What can hang from each mark:
Q154: Q542
Q127: Q542 Q691
Q137: Q178 Q431 Q542 Q691
Q431: Q137
Q542: Q127 Q137
Q691: Q127 Q154
Q178: Q127 Q154

Every row comes from one small tree of marks. Brackets hold a mark, then the marks that hang from it, in the order of their numbers. Every link used is in the known rows. Which tree was each row made from?
Known rows:
(Q542 (Q137 Q178 Q431)): [ 1.36  0.87 -2.46  2.74 -0.80  2.46  2.28 -0.78  1.61  2.33 -0.04  0.43
 -0.68  0.92  1.09  1.12  0.35  0.32 -3.15]
(Q178 (Q127 Q542 Q691) Q154): [-0.15  2.69 -0.20  0.02 -0.30 -0.23  3.13  0.67  0.42 -0.67 -0.43  3.20
 -0.65  0.52 -1.11  0.53 -0.91  0.26  0.25]
(Q178 (Q127 (Q542 (Q137 Q431 Q691))) Q154): [ 0.81  2.72 -1.63  2.13 -1.86  1.19  4.12  2.32  1.47  1.37 -0.24  3.73
 -0.83  0.65  0.73  0.66 -1.46  0.50 -1.84]
(Q178 (Q127 Q691) (Q154 (Q542 (Q137 Q431)))): [ 0.93  4.30 -2.38  2.46 -0.61  3.17  3.69  0.30  1.33  0.48 -0.71  4.65
 -2.12  1.05  0.02 -0.51  0.58 -0.78 -3.97]
(Q154 (Q542 (Q137 Q431 Q691))): [ 0.34  2.00 -1.94  2.43 -1.15  1.45  0.59  1.29  0.79  0.94 -2.08  2.94
 -1.21  2.25  0.64  0.92 -0.23 -1.30 -3.63]
(Q137 (Q178 (Q127 Q542) Q154) Q431 Q691): [-0.57  1.45 -3.74  2.28 -2.62  1.85  5.32  0.56  1.99  3.36 -0.05  2.28
  0.36  2.85  0.75  0.01 -1.58  2.07 -0.51]
(Q691 (Q127 Q542)): [ 0.22  1.85  0.57  0.58 -0.14 -0.14  1.49  1.14  0.70 -1.41 -1.95  2.61
  1.05  0.81 -2.11  1.69  0.10  0.24  0.87]
(Q137 Q431 (Q691 (Q154 Q542))): [ 0.06  2.53 -2.25  2.17 -1.77  1.48  0.52  0.99 -0.04 -0.63 -0.49  2.99
 -0.20  3.30  0.32 -0.23 -1.30  0.08 -1.91]
(Q137 Q178 Q431 Q542): [-0.68  0.46 -4.43  3.69 -0.83  2.40  2.13 -0.80  2.03  1.82 -0.15  0.34
  0.42  3.91  1.62  0.35  0.14 -0.11 -2.57]
(Q542 Q127 (Q137 Q178 Q431 Q691)): [-0.46  0.32 -2.46  2.24 -1.31  1.91  3.47  0.50  1.97  1.44 -1.98  1.56
  0.76  2.15  1.14  1.40 -0.41  1.27 -3.31]
(Q137 Q542 (Q691 Q127)): [-1.08  1.64 -2.59  0.34 -1.63 -0.50 -0.15  0.97  0.77 -2.50 -2.60  2.85
  1.26  3.59 -0.87 -0.25 -1.03  0.32 -0.40]
(Q431 (Q137 (Q178 Q154) (Q542 Q127) Q691)): [-1.22  1.12 -3.73  0.17  0.00  0.25  3.84  0.86  1.88  0.67  0.14  1.98
  1.10  4.43  1.92 -0.82 -2.36  1.37 -2.63]
(Q154 (Q542 Q127 (Q137 Q178 Q431 Q691))): [-1.04  1.24 -3.07  2.74 -0.47  2.82  4.41  0.58  2.22  1.67 -2.73  3.14
  0.42  3.19  0.80  1.40  0.44  0.24 -4.55]
(Q542 (Q127 (Q691 Q154)) (Q137 Q178 Q431)): [ 1.01  2.93 -1.70  2.59 -0.27  2.31  3.49 -0.46  1.23 -1.85 -1.00  2.85
  0.06  1.89  0.09  1.88 -0.49  1.06 -3.83]
(Q691 Q154): [ 0.98  1.44 -0.03 -0.21  0.04  0.12  0.40  0.09 -0.60 -1.94  1.38  0.98
  0.14 -0.10 -0.25 -0.22 -1.04  0.65 -0.04]
(Q178 (Q154 (Q542 Q127 Q137))): [ 0.58  2.22 -0.28 -0.68  2.33  2.15  4.19  0.89  2.03 -0.59 -0.07  3.79
  0.85 -0.68 -0.33 -0.46  0.86 -0.10 -3.28]
(Q542 Q127 (Q137 Q431)): [ 0.40  0.80  0.01  2.75  0.29  2.31  2.70  1.24  1.55  0.00 -0.89  1.64
  0.32 -0.18  0.95  1.14  0.96 -0.07 -3.07]
(Q178 (Q127 Q691) (Q154 Q542)): [-0.56  3.13 -1.68 -0.08  0.02  1.49  3.09 -0.29  0.42 -0.34 -0.59  3.70
 -1.16  1.17 -0.93 -1.51  0.24 -0.18 -1.31]
(Q691 (Q154 (Q542 Q127 (Q137 Q178 Q431)))): [ 0.63  2.82 -2.42  3.23  1.05  4.05  5.69  0.11  1.94 -0.13 -0.26  3.66
  0.45  1.81  0.45  1.12  0.74  0.47 -4.95]
(Q127 (Q542 Q137)): [ 1.10  1.50  1.24  0.69  1.20 -0.72  1.46  1.50  0.40 -0.52 -0.86  2.01
 -0.73 -0.77 -0.47  2.90 -0.19 -1.29 -1.58]
(Q137 Q178 Q431 (Q542 Q127) (Q691 Q154)): [-1.54  1.29 -4.43  3.00 -1.38  1.97  3.70  0.54  1.71 -1.12 -0.70  2.40
  2.01  5.10  1.46  0.30 -1.56  1.51 -2.74]
(Q178 Q127 Q154): [ 0.11  1.09 -1.23 -0.33 -0.39  1.40  3.47  0.03  0.69  0.85  1.74  1.33
 -0.08 -0.92  0.19 -2.19 -0.18  1.31  0.25]

Which tree is each row?
[ 0.37  1.77  0.32 -0.59  0.07 -0.33  2.05  1.75 -0.07 -3.35 -0.67  2.95
  0.70 -0.02 -0.13  0.92 -1.61  0.99 -2.00]
(Q542 Q127 (Q137 (Q691 Q154)))
[ 1.54  2.67 -2.24  2.53 -1.62  0.63  2.79  1.01  0.92  0.11 -0.47  2.87
 -0.30  2.52  0.39  2.84 -2.30  0.79 -2.71]
(Q127 (Q542 (Q137 Q178 Q431 (Q691 Q154))))
[-0.45  2.78 -1.82  1.87 -1.08 -0.76  4.92  1.61 -0.89  0.46  0.29  2.63
 -1.66  2.99  0.78  1.54 -3.01  1.11 -0.98]
(Q431 (Q137 (Q178 (Q127 Q542)) (Q691 Q154)))
[ 1.08  4.00  0.27  0.63 -1.37 -1.70  0.97  2.71 -0.94 -2.88 -1.12  3.98
 -0.31  2.81 -1.11  1.61 -3.12  0.84  0.06]
(Q431 (Q137 (Q691 (Q127 Q542) Q154)))
[ 0.33  3.55 -4.32  2.32 -2.71  2.90  2.68 -0.33  1.22 -0.39 -1.64  4.07
  1.02  4.76 -1.13 -0.28 -0.97  1.94 -1.81]
(Q137 Q178 Q431 (Q691 Q127 (Q154 Q542)))
[-2.53 -0.15 -4.39  3.20 -1.45  1.79  3.28  0.40  2.36  0.83 -2.07  1.47
  1.84  5.19  1.69  0.54 -0.52  0.85 -2.68]
(Q137 Q178 Q431 (Q542 Q127) Q691)
[-1.09  1.03 -3.99  1.26 -1.17  3.27  4.61 -0.05  2.89  2.50 -0.89  2.76
  2.05  3.90  0.68 -1.08 -0.34  1.84 -2.51]
(Q137 (Q178 (Q154 (Q542 Q127))) Q431 Q691)
[ 1.34  2.45 -0.92  0.80  0.25  0.74  3.61  0.15  1.71 -0.33 -2.02  3.06
  0.52  0.75 -1.90  2.86  0.21  0.61 -1.53]
(Q691 (Q127 (Q542 (Q137 Q178))))
[-0.45  1.01 -3.08  2.04  0.68  0.24  2.00 -0.11  0.62  1.21  0.44  0.26
 -1.09  3.64  1.88  0.48 -0.93 -0.64 -2.74]
(Q431 (Q137 Q178 Q542))
[-0.93  1.55 -2.70 -0.36  0.32  1.14  4.49  0.61  1.55  1.87 -0.36  2.69
  0.57  3.66  0.94 -0.94 -1.41  1.38 -2.65]
(Q431 (Q137 (Q178 (Q154 (Q542 Q127))) Q691))
[ 0.64  2.07 -0.68  1.91 -1.16  1.27  2.18  1.95  0.66 -2.11 -0.65  3.00
  0.57  1.06  0.80  0.94 -1.42  1.00 -2.81]
(Q542 Q127 (Q137 Q431 (Q691 Q154)))
[-2.31  0.41 -3.07  1.57  0.10 -0.33  3.15  1.11  0.98  0.27 -1.53  1.37
  0.38  4.91  1.91  0.72 -1.68  0.25 -2.84]
(Q431 (Q137 Q178 (Q542 Q127) Q691))
[-0.11  3.10 -2.66  0.16 -1.58 -0.33  0.26  1.07  0.15 -4.42 -1.20  3.79
  1.42  3.52 -1.17 -0.44 -2.02  1.00 -0.48]
(Q137 Q542 (Q691 Q127 Q154))
[-0.71  3.88 -1.07  1.12  0.11  1.02  2.79  0.07 -1.08 -2.65 -0.88  4.10
 -1.74  1.55 -1.20 -0.17 -0.09 -0.57 -1.59]
(Q178 (Q127 (Q691 (Q154 Q542))))
[ 1.47  2.94 -2.10  0.53  1.32  1.89  3.47 -0.77  0.59 -0.66  0.48  2.94
 -0.76  0.86 -0.43  0.91 -0.08 -0.09 -3.73]
(Q691 (Q154 (Q542 (Q137 Q178))))
[ 0.53  4.08 -3.07  0.67 -1.21  0.74  2.55  0.43 -0.15 -0.97 -1.05  3.97
 -0.45  4.50 -0.86 -0.12 -2.00  1.35 -2.04]
(Q431 (Q137 Q178 (Q691 Q127 (Q154 Q542))))
[ 1.69  4.29 -2.93  2.88 -0.33  2.66  2.28 -0.94  0.76 -0.79 -0.95  3.75
 -1.54  2.93 -0.25  1.64 -0.28 -0.53 -4.78]
(Q127 (Q691 (Q154 (Q542 (Q137 Q178 Q431)))))
[-0.64  0.33  0.31 -0.44  0.08 -0.42  1.65  1.67  0.65 -1.34 -2.06  2.06
  0.56  0.15  0.12  1.16 -0.58  0.30 -2.02]
(Q542 Q127 (Q137 Q691))
[-0.86  1.63 -1.26  2.56 -0.27  2.03  2.69  1.94  1.51  0.13 -2.78  3.62
  0.13  2.24  0.61  1.16  0.47 -0.76 -4.07]
(Q154 (Q542 Q127 (Q137 Q431 Q691)))
[ 0.27  0.11 -3.12 -1.84 -1.65  0.24  1.45 -0.98  1.29  1.77  0.62  0.46
  1.18  1.83  0.14 -1.30 -2.06  2.44  0.01]
(Q137 (Q178 Q154) Q691)
[ 0.60  1.00 -3.17  0.89 -1.43  2.52  4.19  0.21  2.84  1.78 -0.31  2.14
  1.45  1.67  1.13 -0.15 -1.06  2.34 -3.00]
(Q542 Q127 (Q137 (Q178 Q154) Q431 Q691))
